Each row was made from one walk, in order. Every step used is in the known rows, and no mark comes twice. Write each row's walk.
Known rows
debu/movek/limab/poro: [-0.20 -2.85  3.02 -0.14  0.24 -0.70  1.89 -4.69  3.50 -0.25  0.56  5.26
  0.36 -2.83  0.47 -1.93 -2.31  1.97 -1.45  2.88 -1.35 -1.30]
debu/movek: [-2.11 -0.41 -0.75 -1.56  1.01 -1.45 -3.58 -1.27  2.53  0.37 -1.00  5.43
  0.45 -2.47  1.02 -1.06 -0.39  2.62  0.12  0.97 -4.29  0.88]
debu/movek/limab/mefir: [-1.59  5.44  2.89 -0.93 -0.52 -0.58  1.32 -3.83  1.08  1.62 -0.81  1.35
  0.29 -1.66  1.42 -2.05 -1.19  1.34 -1.40  2.75  0.78 -0.39]
zesa/poro/nuruz: [-0.53 -5.18  0.50  0.79 -2.44  0.70 -0.38  0.25 -2.73 -2.26 -2.37  2.52
 -0.74 -2.40 -3.76 -1.17  0.91  3.59  2.55 -2.62  3.83  0.22]
zesa/poro/debu: [-0.91  0.43  0.38 -0.66  0.88  0.63 -1.83  0.27 -3.32 -1.87 -3.73  2.22
 -1.12  0.82 -4.24 -1.45 -1.26  1.63  3.07 -1.56  0.08  1.33]
mefir/limab/mugo/zesa/poro: [ 4.27  4.28  1.29 -2.38  1.77  1.09  0.63  0.10 -5.05  2.62  1.07 -2.80
 -2.68 -1.48 -3.97 -2.69 -2.47 -4.29  3.95 -0.03  5.03  1.54]
debu/movek/limab/poro/zesa/mugo: [ 4.06 -6.45 -0.85  2.35 -1.68  1.07  0.41 -3.88  3.60 -2.91 -1.37  4.14
 -1.46 -1.66 -3.08 -3.52 -1.80 -1.62 -2.01  0.31 -3.91 -0.43]
poro/reram: [ 0.23 -1.65 -3.11  0.61 -2.39 -1.12 -4.72 -0.29  3.81 -2.05 -1.67  1.28
 -0.34 -2.27 -1.34 -1.02  0.73  7.42  1.90  0.80 -1.40  2.99]
mugo/zesa/poro/debu/movek: [ 1.83  2.83  1.71 -3.19  2.71 -1.13 -6.82  1.60 -3.13  0.09 -2.33  5.64
  1.70 -1.06 -1.97 -4.26 -3.42  0.03  1.81 -0.77 -0.38  1.88]
movek/debu: [-2.75 -2.73 -0.15 -1.70 -0.56 -0.16 -1.70 -2.16  2.50  0.12 -1.69 -4.06
  0.32 -3.50 -0.31 -0.40 -1.10  3.36  4.19  2.46 -0.78 -0.04]
zesa/poro/debu/movek: [-1.33  1.37  1.76 -0.87  1.73 -0.52 -4.22 -0.18 -2.67 -1.10 -3.31  6.70
 -0.30 -0.06 -2.76 -2.37 -1.96  0.61  0.94 -1.08 -2.51  0.74]
limab/mugo/zesa/poro: [ 3.90  2.27  1.77 -2.17  0.57  0.79 -1.60 -1.02 -4.72  1.80 -0.83 -0.09
 -1.99 -0.17 -1.64 -2.46 -0.94 -2.38  2.76 -0.06  4.44  2.19]
debu/movek/limab/mugo/zesa/poro: [ 2.66  2.77  6.47 -2.57  1.46  0.65  0.85 -2.56 -3.93  2.59 -1.62  1.66
 -1.53 -2.16 -0.53 -3.63 -3.36 -3.34 -1.05  0.54  4.62 -0.02]
reram/poro/debu: [-4.71  0.18 -0.60 -0.32 -1.71 -1.13 -2.01 -0.01 -1.02 -0.57  1.02  2.41
 -0.99  2.87 -2.60  1.79 -1.12  3.58  2.71  0.20  0.26 -0.59]
mugo/zesa: [ 1.42 -0.21 -1.92 -3.60  0.51 -1.33 -3.65  0.84  1.20  0.98  0.07 -0.13
  0.90 -2.70  0.53 -2.16 -1.21  2.88  3.25  1.09  1.06  1.57]
raneb/zesa/poro: [-2.26 -4.69  2.39 -2.96 -0.33  2.93 -0.31 -0.88 -2.53  2.69 -2.93  0.63
 -1.12 -0.67  0.23 -3.72  0.93  1.86  2.40 -2.39  0.13  0.99]
mugo/zesa/poro/limab: [ 1.89  1.51  1.02 -1.54 -2.57 -0.64  0.08  1.95 -1.99 -0.44 -2.43  1.32
  1.28 -3.46 -3.12 -3.84 -1.95  2.13  3.40 -1.68 -0.72  1.21]
debu/movek/limab/mugo: [-1.22  1.25  3.10 -0.18 -0.16 -0.73  1.99 -4.57  0.41  1.09 -0.47  1.68
 -2.81 -2.85  1.12 -1.37 -1.65 -1.14 -2.55  3.11  2.48 -0.75]
raneb/zesa/mugo: [-3.43 -3.76 -3.83 -2.44 -0.74  2.56 -0.32 -0.99  1.90  1.45 -2.70 -1.97
 -3.86  0.90  0.23 -3.91  1.31 -1.69  0.97 -1.97 -0.79  0.67]
mefir/limab/mugo/zesa/poro/reram: [ 6.08  3.76  0.55 -0.86 -0.17  0.60 -3.07  1.15 -3.01  0.63  0.50 -2.36
 -2.29 -1.97 -5.27 -3.51 -1.58 -0.46  3.61 -0.26  5.01  3.53]
reram/poro: [-5.10 -1.31  0.41 -0.68 -1.99 -0.12  0.29 -1.01  0.38  1.33  1.52  2.37
 -0.18  1.91 -0.71  3.04  0.49  4.20  2.68 -0.14 -1.73 -0.80]
debu/movek/limab: [-3.34 -1.25  2.32 -1.68  0.72 -0.68  1.30 -2.66  2.17  0.48 -1.75  2.83
 -0.20 -4.00  0.76 -1.13 -1.96  2.84 -1.45  1.83 -1.27 -1.32]
raneb/zesa: [-2.93 -4.46 -0.92 -2.60 -0.93  0.99 -1.81 -1.08  1.38  2.58 -0.66 -0.67
 -1.26 -1.75  1.80 -3.42  0.73  3.02  1.68  0.32  0.26  1.27]
mugo/zesa/poro: [ 1.99  0.01  1.31 -3.89  1.25  0.75 -2.15  0.86 -2.61  1.54 -2.04  1.25
  1.16 -1.39 -1.19 -2.51 -1.59  1.65  4.09 -1.62  0.67  1.98]

Write each row's walk
[-5.96  0.31  4.20 -0.61 -1.21 -1.19  0.31 -1.54 -0.74  0.08  0.05  4.62
 -0.65  0.49 -1.35  0.89 -3.12  2.58 -1.19  1.27  0.25 -3.03]
reram/poro/debu/movek/limab
[ 3.77  4.09 -2.06  0.40 -4.06 -2.75 -1.06 -0.05  0.28 -0.45  1.10 -1.32
 -2.04 -3.68 -1.01 -3.51 -1.91 -0.86  1.19  2.72  3.62  1.65]
poro/limab/mugo/zesa
[ 0.52 -1.45  0.83  0.13 -1.56  1.03 -3.52 -0.05 -0.17 -2.10 -3.85  2.54
 -0.09 -1.13 -3.55 -1.30  0.97  6.25  2.66 -2.13 -1.85  3.27]
zesa/poro/reram
[ 0.10  7.05 -2.18  2.03 -5.22 -2.01  0.64 -1.00  1.12 -1.10 -0.33 -0.54
 -0.11 -1.67 -1.30 -2.34 -0.04  3.03  1.80  2.19 -0.49  1.63]
poro/limab/mefir
[ 1.52 -0.12 -1.49  0.92  1.12 -2.82 -4.93 -2.54  2.52 -2.42  1.02  7.38
  0.54  0.03 -0.88 -2.38 -2.73  1.28 -0.04  3.04 -2.39  0.88]
limab/poro/debu/movek
[ 3.83  3.74 -2.24 -2.06  1.10 -0.89 -0.79 -0.03 -1.29  2.28  3.24 -3.68
 -2.32 -2.75 -1.93 -2.36 -2.21 -3.01  3.29  2.32  5.30  1.58]
mefir/limab/mugo/zesa
[ 3.86  3.40  4.12 -1.38  0.84  0.76  1.15 -1.30 -5.83 -0.07 -2.74 -2.62
 -3.24 -0.59 -3.43 -4.51 -4.05 -3.24  1.11  0.62  9.17  0.32]
movek/limab/mugo/zesa/poro/debu
[ 5.73 -4.94 -6.25  2.10 -1.01  1.67 -0.16 -0.59  2.52 -2.93  1.30 -0.30
 -2.55 -0.63 -6.74 -2.30 -0.64 -2.47  2.84 -0.40 -3.04  1.01]
mefir/limab/poro/zesa/mugo
[ 1.58  1.68 -2.06  0.44  2.23 -2.29 -2.87 -1.27  1.93 -1.61  3.06  4.98
 -0.17 -1.21 -3.63 -2.55 -3.46 -0.43  1.31  3.12 -1.83  0.63]
mefir/limab/poro/debu/movek
[ 4.51  5.45  2.24 -1.71  2.01 -1.72 -6.07 -0.59 -5.24  0.55 -1.16  4.57
 -1.72  0.34 -2.30 -4.69 -3.25 -3.86  0.39  0.43  3.36  2.16]
limab/mugo/zesa/poro/debu/movek
[ 0.98  2.97  1.37  2.75 -4.50  0.10  3.21 -1.68 -3.17 -1.53 -2.02  0.87
 -3.33 -1.41 -4.02 -1.75 -0.53 -1.08  1.31 -0.50  0.96  1.07]
zesa/poro/limab/mugo
[-4.94  0.40 -0.04  1.40 -6.16 -1.79  2.24 -0.11  0.89 -0.52  1.41  2.65
 -0.09 -0.67 -2.40  1.77 -0.45  4.61  1.88 -0.11 -2.65 -1.33]
reram/poro/limab
[-4.68  1.32  1.10 -0.51 -0.94 -2.28 -4.49 -0.48 -0.18 -0.36  0.93  6.84
  0.08  2.17 -1.30  1.18 -1.56  2.72  0.50  0.60 -2.63 -0.73]
reram/poro/debu/movek
[ 0.83 -2.25  0.70  1.20 -0.20 -0.66  2.58 -3.59  1.74 -2.70 -0.32  0.55
 -1.50 -1.10 -2.53 -2.03 -3.19  2.09  0.90  3.14  3.25 -0.49]
movek/limab/poro/debu
[ 2.65  4.08  1.76 -1.51  1.16 -2.42 -2.94 -1.89 -1.44  0.28 -0.31  0.72
 -2.55 -2.45 -0.07 -4.87 -4.74 -2.72 -1.77  3.78  6.74  0.15]
poro/debu/movek/limab/mugo/zesa
[ 6.32 -7.14 -2.53  2.55 -2.72 -0.60 -3.38 -2.12  2.61 -2.32  1.02  3.01
  0.38 -2.30 -1.90 -1.87  0.01  4.05  2.11  2.03 -2.39  2.01]
limab/poro/zesa
[ 5.90  2.28  1.16 -0.67 -1.64  0.28 -5.10 -0.13 -2.43 -0.14 -1.63  0.23
 -1.81 -0.37 -2.56 -3.81 -0.58  1.51  2.24 -0.04  4.52  4.09]
limab/mugo/zesa/poro/reram
[ 1.02  1.82  4.95 -3.65  2.56 -0.25 -1.87  0.18 -3.33  0.14 -3.49  3.19
  1.15 -2.73 -1.93 -4.73 -4.70  0.13  0.31 -0.50  2.65 -0.44]
mugo/zesa/poro/debu/movek/limab
[-3.63  3.04  4.53  1.15 -1.67 -1.42  1.15 -3.64 -2.40  0.16  1.21  3.17
 -3.76  1.68 -1.65  0.40 -3.03 -1.46 -2.64  2.46  4.28 -2.50]
reram/poro/debu/movek/limab/mugo
[ 5.15 -7.17  1.97  1.80 -1.86 -0.60 -1.31 -4.00  2.92 -1.81  0.24  5.15
  0.57 -4.53 -1.11 -2.87 -2.18  3.18 -1.52  2.80 -2.34 -0.09]
debu/movek/limab/poro/zesa
